Each row was made from one walk, in order. Every step used is in the known rows, and no mark comes twice. Write each row's walk.
Known rows:
kaseti -> zako: [ 0.06  2.83  2.58 -0.27  0.13 -0.56 -0.53  0.02  1.99  0.69 -0.61 -1.04
 -0.27  0.36  0.89  0.97 -1.42  0.13]
kaseti -> nunib -> zako: [ 0.27  2.47  3.07 -0.07  0.97 -1.04  0.77 -0.15  1.26  0.55 -0.20 -0.56
  0.02 -0.82  1.43  0.94 -3.33  0.58]
neza -> sibub -> kaseti -> nunib -> zako: [ 0.47  2.11  3.39 -0.19  0.53 -1.93  1.24 -0.53  1.40  0.19  0.36 -0.81
  0.25 -0.88  1.54  1.15 -5.97  0.36]
sibub -> neza -> nunib -> zako -> finos: [ 0.66  1.14  2.49 -0.28  0.48 -2.01  2.08  0.17  1.36  1.23  0.06 -0.55
  2.20  0.26  1.68  2.09 -3.03  0.98]
neza -> sibub: [ 0.10  0.47  0.89 -0.54 -0.95 -0.90 -1.08  0.19  1.45  0.12 -0.04 -1.21
  0.36 -0.08 -1.37  0.47 -2.50  0.02]
sibub -> neza -> kaseti: [ 0.02 -0.99  0.76 -0.93 -0.85 -0.80  1.24 -0.09  0.74  0.73  0.08 -0.22
  0.45 -0.20  0.62  1.58 -1.44  0.38]
nunib -> neza -> sibub -> kaseti -> zako -> finos -> muge: [ 0.24 -1.25  2.33 -0.26  0.73 -2.18  1.37  0.08  0.58  1.46 -0.42 -1.95
  0.18  1.28  0.75  2.61 -4.21  1.14]
zako -> finos -> kaseti: [ 0.32 -0.40 -0.47 -0.55  0.96 -1.64 -0.07 -0.48 -0.22  0.72 -0.22 -1.01
 -0.37  0.82 -1.02  1.18 -0.66 -0.02]
sibub -> kaseti -> zako -> finos: [ 0.61  2.46  2.79  0.04  1.13 -1.62  0.44 -0.63  1.12  0.77 -0.38 -1.30
  0.40  0.72  0.75  1.73 -1.77 -0.02]
sibub -> kaseti -> zako -> finos -> muge: [ 0.23  1.53  2.13 -0.44  1.04 -1.29  0.67 -0.66  0.45  0.92 -0.75 -1.74
 -0.40  1.54  0.98  2.22 -2.21  0.05]
nunib -> neza -> kaseti: [ 0.10 -2.20  0.84 -0.08  0.02 -0.76  1.42  0.01  0.06  1.33  0.23 -0.54
 -0.30 -0.81  0.29  1.35 -0.75  0.85]
finos -> muge: [-0.30 -0.73  0.23 -0.87 -0.38 -0.02 -0.41 -0.12 -0.03  0.40 -0.68 -1.28
 -0.85  0.74 -0.16  1.18 -0.86 -0.23]
neza -> sibub -> kaseti -> zako -> finos -> muge: [ 0.21  1.42  2.17 -0.56  0.34 -1.90  0.20 -0.36  1.46  0.83 -0.47 -2.11
 -0.01  1.74  0.06  1.99 -4.18  0.42]
zako -> finos -> kaseti -> nunib -> neza -> sibub: [ 0.46 -2.69  0.95 -0.07  1.14 -2.82  0.94  0.17  0.25  1.02  0.18 -0.45
 -0.34  0.11 -0.85  1.41 -4.11  1.92]
zako -> finos -> muge -> kaseti -> nunib -> neza -> sibub: [ 0.11 -3.37  1.35 -0.12  0.49 -2.03  0.85  0.53  0.02  0.55  0.16 -1.07
 -1.37  0.34 -1.61  1.95 -3.23  2.54]
sibub -> neza -> nunib: [ 0.26 -0.57  1.39 -0.69 -1.10 -0.89  0.87  0.03  1.04  0.45  0.01  0.25
  0.82 -0.05  1.54  1.46 -1.70  0.41]
nunib -> neza -> sibub: [ 0.12 -2.38  1.10 -0.15 -0.59 -1.17  0.07  0.70  0.65  0.79  0.01 -0.97
  0.52 -0.56 -0.66  1.06 -2.70  0.73]
zako -> finos: [ 0.49  0.07  0.68 -0.06  0.58 -1.07 -0.48  0.03  0.51  0.51 -0.38 -1.25
  0.79  0.34 -1.65  0.97 -0.16  0.08]

Write each row's walk:
[ 0.54  2.09  1.12 -0.24  1.33 -2.28  1.60 -0.67  0.89  1.44  0.35 -0.82
  0.18  0.63  1.26  1.63 -2.74  0.67] | neza -> nunib -> zako -> finos -> kaseti
[ 0.47 -2.39  2.35  0.21  0.84 -1.27  1.65 -0.42 -0.77  0.45  0.00  0.15
 -0.50 -1.29  1.84  1.55 -2.52  0.59] | sibub -> kaseti -> nunib -> neza
[-0.07  2.41  2.58 -0.48  0.04 -0.67 -0.36 -0.10  1.65  0.22 -0.08 -1.00
 -1.67  0.20  0.50  1.29 -0.87  0.65] | muge -> kaseti -> zako
[ 0.44  0.38  2.29 -0.20 -0.24 -1.51  0.10 -0.61  1.00 -0.29  0.24 -0.44
 -0.31 -0.66  0.06  0.74 -4.34  0.25] | neza -> sibub -> kaseti -> nunib
[ 0.15  0.33  2.40 -0.76  1.09 -1.98  2.97 -0.11  0.83  1.45 -0.20 -0.72
  0.54  0.58  1.48  2.66 -4.25  1.76] | sibub -> neza -> kaseti -> nunib -> zako -> finos -> muge
[ 0.64  2.51  2.90 -0.07  0.50 -2.16  0.02 -0.27  2.00  0.65 -0.11 -1.73
  0.78  0.84 -0.25  1.53 -3.71  0.36] | neza -> sibub -> kaseti -> zako -> finos
[ 0.29 -0.27  3.10 -0.14  0.02 -1.74  0.99  0.04  1.30  1.01  0.00 -1.14
  0.08 -0.20  1.75  1.79 -4.29  0.66] | nunib -> neza -> sibub -> kaseti -> zako
[ 0.30  1.13  2.52 -0.67 -0.38 -1.35  1.93  0.07  1.39  0.95  0.10 -0.14
  1.38 -0.26  2.92  1.77 -3.41  0.57] | sibub -> neza -> nunib -> zako
[ 0.36  0.23  2.63  0.37  1.15 -1.73  1.68  0.23  1.45  2.06 -0.09 -1.07
  0.30  0.35  0.38  1.99 -1.35  1.73] | nunib -> neza -> kaseti -> zako -> finos
[ 0.15 -0.15  1.79 -0.90  0.21 -1.80  2.59  0.04  0.48  0.94  0.22 -0.88
 -0.09  1.00  1.50  2.85 -2.79  1.52] | sibub -> neza -> nunib -> zako -> finos -> muge -> kaseti
[ 0.68 -0.47  3.05  0.20  0.87 -2.45  1.14  0.17  1.19  1.27 -0.06 -1.51
  0.95  0.35  0.49  2.11 -3.95  1.07] | nunib -> neza -> sibub -> kaseti -> zako -> finos
[ 0.16 -0.54  1.96 -0.64 -0.39 -1.14  1.62 -0.17  1.13  0.52  0.11  0.47
 -0.03 -0.58  1.14  1.45 -2.63  1.15] | sibub -> neza -> kaseti -> nunib
[ 0.27 -2.19  2.17  0.24  0.61 -0.96  0.81  0.33  0.03  0.70 -0.26  0.04
 -0.37 -1.11  0.73  1.06 -1.85  1.18] | kaseti -> nunib -> neza
[ 0.20  1.29  1.62 -0.12  0.09 -0.77  0.67 -0.56  1.29  0.46  0.20  0.00
 -0.98 -0.66  0.08  0.77 -1.79  0.90] | neza -> kaseti -> nunib
[ 0.14  1.90  3.11 -0.20  0.92 -1.12  0.87 -0.23  0.98  0.07  0.34 -0.52
 -1.45 -0.91  1.00  1.25 -2.75  1.05] | muge -> kaseti -> nunib -> zako
[ 0.27 -2.03  2.33  0.12 -0.11 -1.51  0.38  0.57  0.97  0.57  0.03 -0.34
  0.05 -0.91 -0.20  0.83 -3.84  1.60] | kaseti -> nunib -> neza -> sibub
[ 0.27  2.57  2.53 -0.11  0.85 -1.35 -0.15  0.05  1.70  0.53 -0.11 -1.41
 -0.86  0.76 -0.85  1.52 -0.57  1.01] | muge -> kaseti -> zako -> finos
[ 0.36  1.48  2.56 -0.50  0.32 -1.78  1.61  0.05  2.06  1.44 -0.24 -0.75
  1.03  0.90  0.59  2.18 -2.02  1.19] | sibub -> neza -> kaseti -> zako -> finos
[ 0.08 -0.42  1.13 -0.41  0.78 -1.15  0.21 -0.19 -0.03  0.06 -0.18 -0.90
 -1.95  0.71 -1.38  1.52 -1.04  1.41] | zako -> finos -> muge -> kaseti -> nunib
[ 0.53  2.33  3.02  0.17  1.75 -1.86  1.05 -0.09  0.93  0.31  0.29 -0.87
 -0.65 -0.49 -0.28  1.52 -2.44  1.47] | muge -> kaseti -> nunib -> zako -> finos
[ 0.89  2.09  3.26  0.28  2.04 -2.09  1.75 -0.69  0.44  0.57  0.02 -0.83
  0.71 -0.47  1.29  1.66 -3.69  0.43] | sibub -> kaseti -> nunib -> zako -> finos
